Known rows, with every way that one mark hangs from another:
Z691(Z481): [ 11  -1   1   9   3  20 -10   2   8   4  -2  -3  -6 -14   0  -6  17  11
  -5   0  22  -1  -5  31   1   3  20  21]
Z304(Z451): [ 3 -9 -3  6  6 14 -3 -2 17  4  3  1 -1 -5 -3  0 12 13 -3  2 28 -1 -5 20
 -2 10 21 23]
Z828(Z451(Z304 Z360(Z294 Z494)) Z691): [ -8 -11 -11   3   9  17  -9  -5  22  14   2  -4 -24 -17  24   5  16  24
  -6  -9  17  12 -17  36 -12  15  12  34]
Z304(Z451(Z360(Z294 Z494) Z746 Z828)): [-11 -14 -15   5  -1   4   9  -3  37  10  -7   0 -30 -21  20  12  20  25
 -15   0  22  10 -26  25 -26  26  10  34]
Z360(Z294 Z451 Z494(Z309(Z565(Z481)))): [  4  -1  14  -3  17  20  -4  16  22  13  -2   2  -8  -5 -15   9  16  17
  -3   7  14   0  14  37  -3  25   9  -1]
Z304(Z451(Z746 Z828)): [  1 -17 -14  11   0   8  10  -4  32   7  -2   1 -14 -18   8   3  18  17
  -6   8  30  -1 -21  18 -11  14  20  29]
Z691(Z481 Z828(Z451(Z304 Z360(Z494)))): [  1 -14  -7  14   5  19 -12   0  16  11   5  -6 -19 -28  30  -1  29  21
  -2 -17  18   9 -16  34   2  12  22  30]
Z494(Z309(Z565(Z481(Z691(Z828(Z451(Z304))))))): [ 14 -21   4  19  25  31  -9  16  16  18  14  -8   0 -15  -6  -2  28  22
  11   0  13 -10  12  40  19  17  27   0]
Z565(Z309(Z494) Z481(Z691(Z828))): [ 23  -9   7   9  23  35  -6  19  10   2 -11  -6   0 -21 -12   7  24  18
   3   6   5  -3  10  37  20   7  25  17]
Z309(Z494 Z565(Z481(Z691(Z828(Z451(Z304)))))): [ 18 -19   7  12  24  32  -7  17  16  17   9  -8  -3 -21  -8  10  32  22
  11   1   3  -4  12  37  23  11  27  10]
Z828(Z451(Z304 Z360 Z746) Z691(Z481)): [  1 -13 -17  14  -3  12   5  -1  27  12   0  -7 -18 -39  29   0  28  26
  -2  -2  21   1 -30  30 -11   7  18  39]
Z494(Z309(Z565(Z481))): [ 11  -5  10  13  15  22  -8  18   9   9   2   0   1  -2 -23  -6  14  14
   5  12  20  -8  17  31   6  14  24   0]
Z828(Z451(Z304 Z360)): [ -1 -11  -6  15   4   9  -4  -2  18   9   8  -5  -9 -17  11   5  19  18
  -1  -6  25  10 -13  26 -12  10  26  27]
Z565(Z309(Z494) Z481(Z691(Z828(Z451)))): [ 26 -13   9   8  30  37  -9  17   9   5  -4  -7   2 -24  -9   8  25  19
  15   0   3  -5   8  42  26   8  30  15]
Z309(Z494 Z565(Z481(Z691(Z828(Z451(Z746)))))): [ 18 -19   8   7  24  32  -7  18  15  18   8  -3  -3 -23 -12  10  33  26
  14   1   1  -7   9  38  24  11  28   8]
Z481(Z691(Z828(Z451(Z304 Z360(Z294) Z746)))): [ -3 -22 -11  13  11  14  -5   1  32  20  10 -10 -18 -28  20  16  32  31
  -8 -15  14   8 -20  36  -9  18  19  28]
Z309(Z565): [  6  -5   5  10   7  19 -12   5   9   9   3   2  -1  -2 -16  -2  14  15
  -4   1  22  -1   9  24   0   7  23  10]
Z360(Z294 Z494(Z309(Z565))): [ -1  -9   4   1  14  23 -18  12   8  14   6   9 -12   4  -9  -2   9  15
  -8   2  19  -1  15  35  -2  18  13   1]
Z473(Z309(Z565(Z481))): [ 17  -4  11  10  12  25  -3  17  16   3 -10  -2   4  -1 -24   0  17  18
  -1  12  18  -2  16  32  11  16  25  10]
Z309(Z494 Z565(Z481(Z691(Z828)))): [ 19 -10  11   9  22  37 -12  19  10  12   1  -4  -2 -12 -20   4  28  19
   5   5   1  -5  17  35  22   6  24   6]
Z494(Z309(Z565(Z481(Z691(Z828(Z451(Z746))))))): [ 14 -20   5  14  24  32 -10  17  15  20  14  -4  -1 -16  -9  -1  29  25
  13   1  11 -13   9  42  20  18  28  -2]
Z481(Z691(Z828(Z451))): [ 12 -13   1   9  21  34 -22  -2   8  13  14  -4  -2  -8   2  -3  22  16
   5 -12  15  -2  -2  40  18   3  29  14]
Z360(Z451(Z304 Z746) Z494(Z309)): [ -7 -16 -13   4  -2   7   3   3  26  11   8   9 -12 -18  18   7  16  15
 -17   9  32   4  -9  25 -13  14  10  15]
Z473(Z309(Z494 Z565)): [ 15  -9   4   2  10  29 -11  22  10   1  -3  13   1  -1 -20   4  15  13
  -7  16  18  -1  16  27  14   4  24  13]
Z451(Z304 Z360(Z494) Z746 Z828): [-11 -16 -20  17  -8   4   8  -5  29   9  -5  -1 -30 -26  28   5  22  22
 -19   3  28  14 -25  22 -27  16  16  33]
Z360(Z294 Z451(Z746) Z494): [ -6  -6  -1  -7   3   8  -2  -3  28  13  -1   4 -16 -13   8  17  16  19
 -17  -3  21  10 -10  31 -15  17   7  20]
Z451(Z304 Z360 Z828): [ -2 -10 -14  21  -3   7   3  -3  27   5  -4  -5 -20 -19  12   3  20  16
 -14   3  29  11 -21  20 -23   9  21  32]

Rows:
[ 19  -4   9   8  15  21   1  17   9  -3 -16  -1   0 -17 -17   7  14  13
   4  14  14  -1  10  28   7   8  24  20] -> Z565(Z309(Z494) Z481)
[ 13  -4  -3   4  11  30 -13  -3  10   9   2  -4  -7 -19   9 -11  17  14
   8  -3  18  -6 -13  38  11  -1  21  26] -> Z828(Z451 Z691(Z481))
[ 27 -15  11   4  29  45 -13  25  13   9   2  -1   3 -10 -19   6  29  21
  11   6   2  -7  18  44  36  11  30   7] -> Z473(Z309(Z494 Z565(Z481(Z691(Z828(Z451))))))
[  0 -12 -26  20 -11  11  12  -2  37   9 -13  -7 -29 -42  31  -2  28  23
 -15   7  24   3 -38  24 -21   6  13  44] -> Z451(Z304 Z360 Z746 Z828(Z691(Z481)))
[ 10 -16  -2  11   8  21 -12   0  16  14   6  -3  -9 -25  12  -1  27  18
   5 -11  20  -4 -14  33  14   6  26  25] -> Z691(Z481 Z828(Z451(Z746)))
[ -9 -12 -11   9   1  13  -9   7   9   7   6   9 -17 -12  14  -2  15  18
 -13   6  26   5  -6  30 -15  14  17  17] -> Z451(Z360(Z494(Z309)) Z746)
[ 10 -10 -10  10   6  24  -6  -3  17  11   2  -6 -10 -25  18  -7  19  16
   3  -2  22  -4 -16  34   6   2  19  31] -> Z828(Z451(Z304) Z691(Z481))
[ 14 -16   3  12  20  27  -8   3  17  16   7 -11  -5 -20   2   4  29  24
  10  -6  11  -4  -4  42  16  13  27  16] -> Z565(Z481(Z691(Z828(Z451(Z746)))))
[ -8 -20  -6   9  15  18 -18   6  19  16  13   1 -22 -13  21   5  19  20
  -5 -12  21   9  -8  36  -3  20  18  20] -> Z691(Z828(Z451(Z304 Z360(Z294 Z494(Z309)))))
[  1 -19 -11  20  -1  10  -1   2  27  14   5  -7 -16 -38  26   5  34  25
  -3 -12  22   4 -25  28  -3  11  25  35] -> Z691(Z481 Z828(Z451(Z304 Z360 Z746)))
[ -6  -7  -2  -3   4   8  -1  -4  29  12   0   0 -16 -12  10  16  15  15
 -18  -4  23  13  -7  29 -15  17   6  22] -> Z360(Z294 Z451(Z304) Z494)
[ 21  -3   9   9  17  34  -3  19  14   5  -7  -6   5  -4 -22  -1  21  21
  -3  12  11  -4  17  42  13  17  24   5] -> Z473(Z309(Z565(Z481(Z691))))
[  0  -7 -12   4   2  22  -6  -2  14  11  -1  -2 -21 -30  29  -5  24  24
   0  -6  15   3 -23  39  -5   9  15  34] -> Z828(Z451(Z360(Z494) Z746) Z691(Z481))
[-11 -17 -10   7   2   3   0  -3  26  16   5  -3 -25 -23  24  14  21  27
 -10 -10  20  14 -17  33 -20  24  15  30] -> Z828(Z451(Z304 Z360(Z294 Z494) Z746))
[ 15 -11   8  15  23  36 -15  19  10  13   6  -5   1  -6 -17  -7  24  19
   4   5  11 -11  17  39  18  13  24  -4] -> Z494(Z309(Z565(Z481(Z691(Z828)))))
[ -7 -17  -8  11   3   0   2  -1  31  15   5  -5 -18 -24  14  16  22  26
  -8  -8  23  11 -19  28 -21  19  19  32] -> Z828(Z451(Z304 Z360(Z294) Z746))
[  2 -13 -18  15   2  20  -1  -8  27   8  -5  -3 -20 -17  14  -5  14  13
 -11   8  28   1 -21  23  -8   1  17  33] -> Z451(Z304 Z828(Z691))
[ 24  -3   6   7  19  29   1  18   7  -2 -12  -5   2 -20 -15   6  19  17
   3  13   8  -2  11  38   9   9  23  15] -> Z565(Z309(Z494) Z481(Z691))
[  4 -13  -4  14   4  16 -10   3  20  12   4  -4 -13 -31  17   2  31  23
   2 -13  18   3 -21  31   2   8  26  30] -> Z691(Z481 Z828(Z451(Z360 Z746)))
[  7  -4  -8   1   6  33  -4   8  24  10  -6   7 -18 -21  10 -10  20  12
  -6  13  20  -7 -11  34   0   6   7  11] -> Z360(Z451(Z828(Z691(Z481))) Z494(Z309(Z565)))
[-12 -16 -18  12  -5   2   8  -3  35  13  -7  -3 -36 -26  26  13  21  25
 -23  -1  24  16 -25  27 -31  23  10  35] -> Z451(Z304 Z360(Z294 Z494) Z746 Z828)
[  9  -9 -18  16  -1  22   3  -4  27   7 -10  -7 -22 -28  21  -9  20  14
 -10   8  25  -3 -25  28  -5   1  14  36] -> Z451(Z304 Z828(Z691(Z481)))
[ -3  -8  -8   8   4   7   5  -1  35   6  -6  -4 -21 -14   5  10  17  18
 -10   0  23   8 -22  22 -22  18  15  32] -> Z304(Z451(Z360(Z294) Z828))
[ -2   0   5  -8   8  15  -9  -3  21  10  -1   3 -13  -5   2  13  12  13
 -14  -5  19  11  -4  32 -10  14   8  17] -> Z360(Z294 Z451 Z494)
[ -6 -11 -10  10  -3   2   7   1  26   5   1   1  -8 -18   8   7  20  23
  -8   2  27   4 -18  16 -18  16  20  32] -> Z304(Z451(Z360 Z746))
[ -6  -6   2   5  10  19 -15  14  10  12   4   7 -16  -2  -4   1  13  20
 -12   0  17   5   8  33 -13  21  13   6] -> Z451(Z360(Z294 Z494(Z309(Z565))))
[  0  -4 -14   5   6  28  -8   6  21   8 -10   0 -34 -22  23  -9  17  16
 -12   6  16   2 -21  41 -13  12   5  27] -> Z451(Z360(Z294 Z494(Z309)) Z828(Z691(Z481)))
[ 13 -15   9   8  30  41 -20  14   3  18  14  -3  -4  -6  -5  -8  24  21
  14  -4   7  -8  18  49  25  19  25  -6] -> Z360(Z494(Z309(Z565(Z481(Z691(Z828(Z451)))))))
[ 22 -13  13   7  29  38 -15  17   9  15   8  -5   0 -14 -17   6  29  20
  16  -1   0  -6  16  40  28   8  29   6] -> Z309(Z494 Z565(Z481(Z691(Z828(Z451)))))
[ -3  -5 -18   5  -2  19   2  -2  31  12 -16  -4 -38 -32  29   1  23  24
 -16   0  14   7 -32  36 -20  14   4  39] -> Z451(Z360(Z294 Z494) Z746 Z828(Z691(Z481)))
[ 22 -18   4   8  24  30  -2  17  15   8  -4  -5  -1 -32  -3  12  29  24
  12   3   5  -5   1  39  21  11  29  18] -> Z565(Z309(Z494) Z481(Z691(Z828(Z451(Z746)))))
[ 20  -4  11   7  18  31  -5  20   7   8   0  -4   0 -11 -23   5  23  18
   3  12   3  -4  19  37  12   8  21   6] -> Z309(Z494 Z565(Z481(Z691)))
[ -9 -17  -6   1   2   7   4  10  33  19   6   9 -15 -16   7  16  19  22
 -18   6  25   2   0  28 -16  25   6   8] -> Z360(Z294 Z451(Z304 Z746) Z494(Z309(Z565)))
[ -7 -18 -25   5  -1  16   7  -2  37  12  -1   8 -25 -25  29   1  17  16
 -17  16  31   0 -25  26 -14   9   6  25] -> Z360(Z451(Z304 Z746 Z828(Z691)) Z494(Z309))
